Each row was made from one path, in order. Every step used is in the known rows, and no mark comes twice. Write each row's path.
Known rows:
F-J-Z-N: [-12  23 -11 -15  12   8 -25 -13 -14  -7  -2 -12   2   6  28 -31 -17   6
  -8  -1  -2  13  30  -4  12 -22 -17 -26  -1   1]
X-N: [ -7  -7  -2   8  12 -10   9  -9  -3  15   3  -7   1  10   2 -10  -3  11
 -18 -13   1 -16 -12  -7  -1   3  -2  20  -1   0]
N-F-J-Z: [ -7  20  -8  14  12  32 -44 -15 -14  -6 -10   1  -4  -8  21 -32  26 -15
  16  10 -29  16  27  10 -36 -30 -13 -24  -6  -8]
W-Y: [-19  -7  -1   9   0  -2  41 -16   4   8   3   9  -4   8  10  17  -1 -12
  -2  -6   0   1  -6  -8   7 -30   7  21  14  -4]
F-S-W-Y: [-40  11 -19   7   1  -1  -1 -21  -1  35  -9  23  -5  24  -1 -17   3 -12
 -15 -14  -2   9 -24 -12  -4 -66   8  46  20  -5]
X-S: [ 18 -10   6  -1   0  13   4  -3   1   9   6  14   6   1   6   6  -4   8
  -5  -4 -14   5 -14   7  13 -18 -13  14 -15   4]
W-Y-X-N-F: [-24  20 -11  65  23  23  51   1  22  16   6  35 -10  10  21   9   6 -18
 -20 -13   4 -10   5 -14  -2 -45  -3  48  24  -7]
Z-S: [  8  13  -6   0   6  -2  26   5 -12  15   4  -5   1   2  -8 -26 -22  -9
  -5 -10   2  -6 -15   8  10  20  -7 -27 -12  -2]
Z-S-F-T: [  5  19  -7 -13   4  -4   3   5   0  -5 -14  17  -9 -20 -11 -36   2 -20
  -9  -6   6  -8 -34   8 -37   4  -6  -7 -13   4]
W-Y-X-S-F-T: [ -5  22  -3  -3   2   3  31   0  21 -10  -3  51 -10  -7   7  21  10 -21
 -25  -8   0   0 -15  -5 -28 -54  -9  67   3  10]
J-Z: [ -1   6  -4  -6   9  -6 -46  -4  -3 -10   4 -11  -5   4  -5  -9   7 -10
  -5   7 -17  -7  15   4 -30  16  -6  -3 -15  -4]
Z-N: [ -6   9  -5   5   7  -2   9   4   8   2   0   1   1   6  16 -14 -31   7
 -13  -6  20   1  -2  -9  38  -9  -8 -14   6   0]
X-N-W-Y: [-40 -14 -18  33  10   6  46 -31  -4  28   2  15  -4  26  22   5  16  -6
 -25 -16  -9 -11   4 -12   1 -35  12  60  23 -31]
Y-X-S-W: [ -5  38  -9   5   8  24 -11  11  15  12   7  43   4  22 -12  16 -18   1
 -35 -10  -6   8   4  -7  -2 -41 -11  52  -6  -5]
S-W-Y-X-N-F: [-36  34 -15  64  25  37  27   1  25  21   0  46 -11  20   7  -1   0 -18
 -31 -16   4  -8  -1 -19 -16 -60   3  56  23 -18]
Y-X: [ -3  32  -8   8   5  -5  25  17  11  -7  11  16  -2   9   1  30  -9  -5
 -19  -3  10  -2  33  -9   3  -5  -5  32  10   6]
W-Y-X-S: [ -1  15  -1   9   3  12  58   2  16  10  18  36   0  16  12  47 -15  -7
 -26 -12  -5   6  11  -7  20 -48 -12  59   7   6]
Z-N-X-S-W: [ -9  42 -11  14  15  22 -25  -2  19  13 -10  40  10  16   0 -16 -12  -2
 -19 -11  -8  14 -10   3  34 -38 -16  21 -14 -13]
Z-S-W-Y-X-N: [-35  39 -21  20  22  -2  59  -2   6  30  13  24  -3  35  -8   2 -33 -10
 -53 -30  11 -18  -4 -19   2 -30  -1  55  13  -8]
Y-X-N: [-12  23  -9  15  17 -11  32   9   6   8  14   9  -1  18   3  15 -11   7
 -34 -15  10 -17  19 -14   2  -4  -6  48   7   6]
F-Y: [  6  19 -11   6  -3  25  34   1  -4  -9   6  11   2  -1 -11 -45 -28 -12
  11  -2  -2  -3  -6  -4   3   6   0   8  21   6]
J-Z-S-F: [ -2  29 -11 -10   7   5 -45   8   0  13  -2  16  -4 -11  -3  -9  -1 -30
 -10  -5  -4  -5 -16   8 -40  -1 -17 -35 -36  -1]
S-W-Y-X: [-35  43 -16  14   8   8  35   3  19   7   7  36  -5  26  -8  29 -16 -16
 -34 -10   9   3  18 -20  -5 -46   7  59  25 -10]
F-J: [ -8  11  -4 -17  -4  20   9 -16 -24   0  -7  -6   5  -3  20 -14   6   8
  12  -1 -10  24  21   2   2 -32  -5  -7   7   6]
W-Y-X: [-23  29  -9  12   5  -4  65   5  16  -1  13  23  -5  17   8  42  -7 -16
 -23  -8   9   1  27 -15   8 -34   3  50  22   3]
Z-N-F-J: [-12  21  -9  27   9  46  11  -8  -6   3 -15  14   1  -9  43 -37  -7   1
  16  -1   3  26  16  -2  24 -58 -12 -28  15  -3]

Which path is each row?
[-38  32 -17  23  18   1  42  -5  12  20  10  27  -5  34  -5  17 -14  -5
 -48 -23   9 -13   6 -25  -6 -42   4  73  22  -7]  S-W-Y-X-N
[ 11  48 -13  15  -2  43   7   4  19   1  -3  57   8 -15   2 -24  -3 -31
  16  -7 -14  13 -22   7   1 -35 -18  18  -5  11]  N-X-S-F-Y
[ -9  35 -10  19  16  -7   9   3  17  -4 -11  10   5   4  17 -13  -1  -9
   4  -4   5   8  15   4  49  -7 -11  -5  -1  -3]  Z-N-X
[-29  57 -23   8  18   1  20   2   8  12  12  25  -8  30 -16   7 -26 -30
 -41 -13  -2  -6  21 -12 -20 -26  -2  35   5 -14]  J-Z-S-W-Y-X
[-34  29 -25   3   8  33 -51 -18  -8   8 -12  23   1   5  40 -17   9  -8
 -17  -3  -7  15  40  -5 -11 -49 -13  -3  -2 -25]  S-F-J-Z-N-W
[-27  10 -25  58  17   6  40  -8  10  37   0  31 -11  17  27 -16  13 -15
 -16 -19   2  -2  -6 -14   5 -66  -7  62  28   7]  W-Y-X-N-F-S
[-20   6  -3   7   2  27  12 -18   9  22   1  36   1  21  -4   8  -9  -6
 -23 -12  -9   9 -29  -7   1 -61   1  44   2 -14]  X-S-W-Y
[-17  40 -15  27  25  32 -18  -8  -9  -2   1   8  -6   5  25 -18  18 -11
 -10  -3 -21   5  42  -2 -34 -36 -17  16   3  -4]  Y-X-N-F-J-Z
[  0  71 -24   9   3  31  50  26  10   1  13  46  -1  -3  -9 -15 -44 -33
 -12 -13  16  -4   4  -9  -7 -10 -14  13  13  14]  Z-S-F-Y-X
[ -9  29  -2   7  -1  22  20   9  28  15   8  63  -1   0  19  61   1 -20
 -24 -13   6  11  -4  -8  -6 -72 -16  46  -6  10]  W-Y-X-S-F
[-11  10 -19  40  17   8 -45  -2   4  19 -10  11 -10   2  28 -57   0 -12
   1  -3  -3   4  -5  -1   8 -41 -18  -9   4   1]  J-Z-N-F-S
[-15  31 -13  34  16  43  31  -7  -8   9  -4  20  -1   2  34 -17  11   0
  -2 -10  -6  13  30  -7  -5 -52 -11  21  17   0]  Y-X-N-F-J
[-24  27  -8  18   9  19  14 -19  17  21  -6  45   4  20  -5   7  13 -18
 -12 -12 -21  14 -20   1   9 -61  -2  50  -1 -16]  N-X-S-W-Y
[  0  41  -8   9  14  12 -54   4  26   5  -7  44   4  -8  23  11  11 -22
 -10  -6 -11  11  -6   9   5 -42 -32  -1 -36   1]  J-Z-N-X-S-F
[  8  25  -2  -1   6  -2 -19  -1  19 -13 -20  42  -2 -22   0 -13  34 -20
   1  -1 -16   7 -24  15 -24 -26 -13  34 -19   5]  N-X-S-F-T
[ -4  22 -14  22  23  27  -5 -14 -26  21  -3  -7  -3   0  14 -65  -1 -14
  -2 -10 -22  -1   4  11 -24  -6 -19 -31 -17  -9]  X-N-F-J-Z-S
[-39  41 -28  14   5  -1  25  -3  10  25   3  38  -6  31  -1  12 -10 -14
 -33 -15   8   8  13 -19   0 -66   3  72  28   2]  F-S-W-Y-X
[-23  16 -21   1   1   2 -47  -7  -6  30 -12  16  -1  17 -12 -38   2   0
 -13 -10  -2  10 -21  -6 -10 -40   0  28   7  -2]  F-S-W
[ -4  11  -4  49  15  31   4   9  18   2  -8  24  -5  -7  27 -29 -16  -6
   3  -1  14   3  -6  -4  24 -29  -8 -22   9 -11]  Z-N-F
[ -9  24 -10  60  24  22  23  11  19   8   5  29  -8   5  14  -2   2  -8
 -16  -9   6 -10  11  -9  -6 -24  -7  31  12  -4]  Y-X-N-F
[ -8  36 -12 -20  -5  31   2  -5 -22  18 -12  16   6 -15  20 -15   0 -10
   7 -11   1  25  -1   5 -12 -44 -16 -38 -13   7]  Z-S-F-J
[-36  25 -23  26   6  10  59  -5  11   7  10  32  -5  24  17  39   5 -18
 -28  -7   2   0  49 -15   4 -38   8  71  32 -21]  N-W-Y-X
[  0  27 -12  12  16  30 -11  -8 -25   9  -4  -5  -3  -6  12 -55   0 -22
  11  -1 -24  12  11  17 -23  -9 -18 -49 -17 -10]  N-F-J-Z-S
[  7  41 -17   4  -4  36  26   8  -1  10   2  33   2 -14 -11 -49 -39 -30
   6 -11   7  -3 -30  -1 -11  -5 -10 -20   1   8]  Z-S-F-Y
